Every row comes from one small tree of marks. The marks that hang from a mark follow it in brackets, in the order of their numbers. Every link used is in the known rows. Which tree was each row made from?
(in the rows, 128 means zero)
Known rows:
J_882(J_393(J_758 J_866) J_656(J_666(J_953))): [104 126  68 179 144 143 122 121  31  60 144  98 148 140  98 107 128 108
 172 119 121 154 125 136  98]
J_699(J_490(J_666(J_656(J_882(J_393(J_866)))))): [154 104  87 151 121  72 154 132  58  82 104 139 136 124 122 123 153  84
 176 141 146  55 108 148  95]
J_490(J_666(J_953) J_699): [117 109 101 159 132  54 131 136  87 105 113 121 132 131  89 112 157  92
 145 149 134  65  94 163  78]
J_164(J_882): [139 129  86 196 119 141 131 145 104  89  98 113 130 132 118 101 138 114
 150 139 123 156 135 125  95]
J_882(J_393(J_866) J_656(J_666)): [121 122  67 183 150 136 124 127  49  52 137 119 139 129 116 114 137 147
 160 112 133 146 131 124 105]
J_882(J_393(J_758) J_656(J_666)): [119 151  76 181 148 140 122 129  63  76 144  92 154 133 113 113 142 114
 152 117 131 148 143 131  97]
J_666(J_656): [106 112 105 166 123 114 117 138  56 104 103 104 122 143 125 120 157  88
 148 126 129 145 132 126  88]
J_699(J_490(J_666)): [129 114  99 149 136  75 139 137  98 116 111 133 130 119 112 122 171 101
 144 140 149  58 120 155  88]
J_490(J_666(J_656 J_953) J_699): [109 104 106 163 122  51 137 134  56 107 107 122 122 141  93 111 161  75
 157 154 133  66  87 160  78]
J_490(J_666(J_656)): [114 115 103 165 123  82 120 138  61 108  98 108 110 137 117 121 165  73
 150 133 136 103 117 134  84]
J_882(J_393 J_656(J_666)): [122 142  76 189 148 131 123 123  75  70 145 119 133 135 116 112 147 147
 148 117 134 149 134 124  98]
J_656(J_666(J_490 J_953) J_882(J_393)): [108 123  88 174 119 128 113 117 108  71 119 136 131 145  92 109 119 133
 180 142 123 204  88 143  85]
J_666(J_490 J_656 J_953): [ 71 106 109 169 111  92 110 131  58 114 114 125 106 152  94 110 149 103
 159 135 116 188  89 148  80]
J_699(J_490(J_666(J_656))): [125 112 101 153 129  72 144 137  73 117 106 132 123 126 115 122 177  86
 154 143 146  57 112 152  86]
J_699(J_490(J_666(J_656(J_882) J_953))): [128 107  95 157 113  79 154 122  66 105 107 147 117 140 102 115 174  87
 172 155 140  76  96 155  80]
J_490(J_666(J_656(J_882(J_393)) J_953) J_699): [143 110  92 167 109  49 150 125  60  79 109 129 134 144 100 112 144  74
 172 156 131  66  84 154  83]
J_164(J_882(J_393)): [161 134  84 194 122 125 126 136 103  71 111 106 135 132 123  99 110 105
 154 133 120 138 138 125 102]
J_656(J_666(J_490) J_882(J_393(J_758 J_866))): [118 126  77 163 125 139 116 142  86  61 105 110 168 127 115 126 111 111
 187 130 128 187 107 136  96]
J_758(J_393): [122 134 101 155 136 161 107 138  62 118 113  88 133 131 116 122 163  95
 125 120 135 141 152 129  94]
J_393(J_758 J_866): [108 107  88 148 137 133 112 154  49  92  97  72 165 124 117 126 132  68
 154 117 126 140 144 135  96]
J_656(J_666(J_490) J_882): [ 98 127  90 176 120 145 119 143 118  90  98 139 142 132 111 125 154 145
 170 141 134 209 101 133  87]
J_656(J_666(J_490 J_953) J_882(J_393(J_758))): [106 132  89 169 119 134 112 123  99  76 121 115 149 145  92 110 116 105
 184 144 120 203  95 147  84]

Which tree is each row?
[ 63 117 107 166 139 111 105 141 103 112 118 126 130 135  79 111 146 137
 157 147 126 175  84 160  75] | J_656(J_666(J_490(J_699) J_953))
[106 138  81 188 140 103 128 123  80  72 153 134 138 132  94 106 141 159
 156 127 128 152 101 149  92] | J_882(J_393 J_656(J_666(J_490(J_699) J_953)))
[ 79 107 109 169 111  70 126 142  62 110 114 129 130 144  91 110 148 107
 160 143 121 150  80 161  77] | J_666(J_490(J_699) J_656 J_953)
[147 105  84 168 108 116 135 129  44  60  99 113 140 144 135 121 130  87
 176 125 125 145 127 117 100] | J_666(J_656(J_882(J_393(J_866))))
[120 108 101 150 133  74 136 128  90 119 119 138 119 129  95 113 169  96
 152 147 140  66 106 161  81] | J_699(J_490(J_666(J_953)))
[120 112  94 171  99  68 144 129  69  75 115 140 143 146 101 109 129 106
 180 146 120 151  76 156  85] | J_666(J_490(J_699) J_656(J_882(J_393)) J_953)
[ 99 137  80 191 140 117 118 118  78  74 153 131 124 138  95 106 140 156
 157 122 125 177 108 140  91] | J_882(J_393 J_656(J_666(J_490 J_953)))
[ 88 110 106 161 124  74 119 144 104 110 120 131 140 131  86 111 143 129
 145 137 122 150  90 168  80] | J_666(J_490(J_699) J_953)
[145 113  84 161 114  88 134 134  41  75  96 100 140 136 124 123 140  52
 175 132 133  98 113 133  92] | J_490(J_666(J_656(J_882(J_393(J_758 J_866)))))
[101 105 105 165 120  81 116 123  51 110 109 114  95 151  94 108 160  70
 157 143 127 114  98 143  75] | J_490(J_666(J_656 J_953))
[ 76 126 105 165 144 112 108 157 113 111 108 122 145 122 101 123 150 143
 150 136 135 160 101 150  84] | J_656(J_666(J_490(J_699)))
[129  95  84 168 103 116 131 111  31  60 111 122 121 161 108 104 125  79
 185 139 113 160 105 127  91] | J_666(J_656(J_882(J_393(J_866))) J_953)
[ 80 140  81 192 140 138 124 139  86  97 127 136 129 126 105 119 181 171
 144 123 137 188 117 135  87] | J_882(J_656(J_666(J_490)))
[128 108  95 166 109  62 153 131  60  91 101 133 130 145  98 111 164  80
 170 159 134  77  83 155  79] | J_490(J_666(J_656(J_882) J_953) J_699)
[136 142  69 219 127 151 139 121  80  62 134 127 120 142 102  86 132 138
 167 142 119 165 118 124  95] | J_164(J_882(J_393 J_656(J_666(J_953))))
[ 96 119 107 166 119  71 130 161  74 110 101 122 147 126 118 126 156 114
 152 130 132 135  99 152  87] | J_666(J_490(J_699) J_656)
[ 84 118  90 176 118 144 117 127 108  90 108 143 127 145  88 111 148 140
 177 151 124 222  85 142  78] | J_656(J_666(J_490 J_953) J_882)
[143 115  92 166 113  61 156 144  69  91  90 129 146 131 120 125 169  86
 162 152 144  64  99 147  86] | J_490(J_666(J_656(J_882)) J_699)
[131 106  91 173 101 112 132 109  50  72 117 121 118 164 106 103 132  80
 178 141 115 163 107 130  88] | J_666(J_656(J_882(J_393)) J_953)
[167 145  66 215 123 133 147 129  85  59 126 123 135 131 123  94 135 134
 154 128 124 142 138 121 103] | J_164(J_882(J_393 J_656))
[109 119  94 174 100 105 134 145  76  92  94 133 137 138 126 126 158 116
 167 129 131 187 104 133  88] | J_666(J_490 J_656(J_882))
[166 132  82 162 118 124 131 130  94  68 110  97 169 135 128 120 121  84
 157 126 129 146 143 128  99] | J_656(J_882(J_393(J_758)))
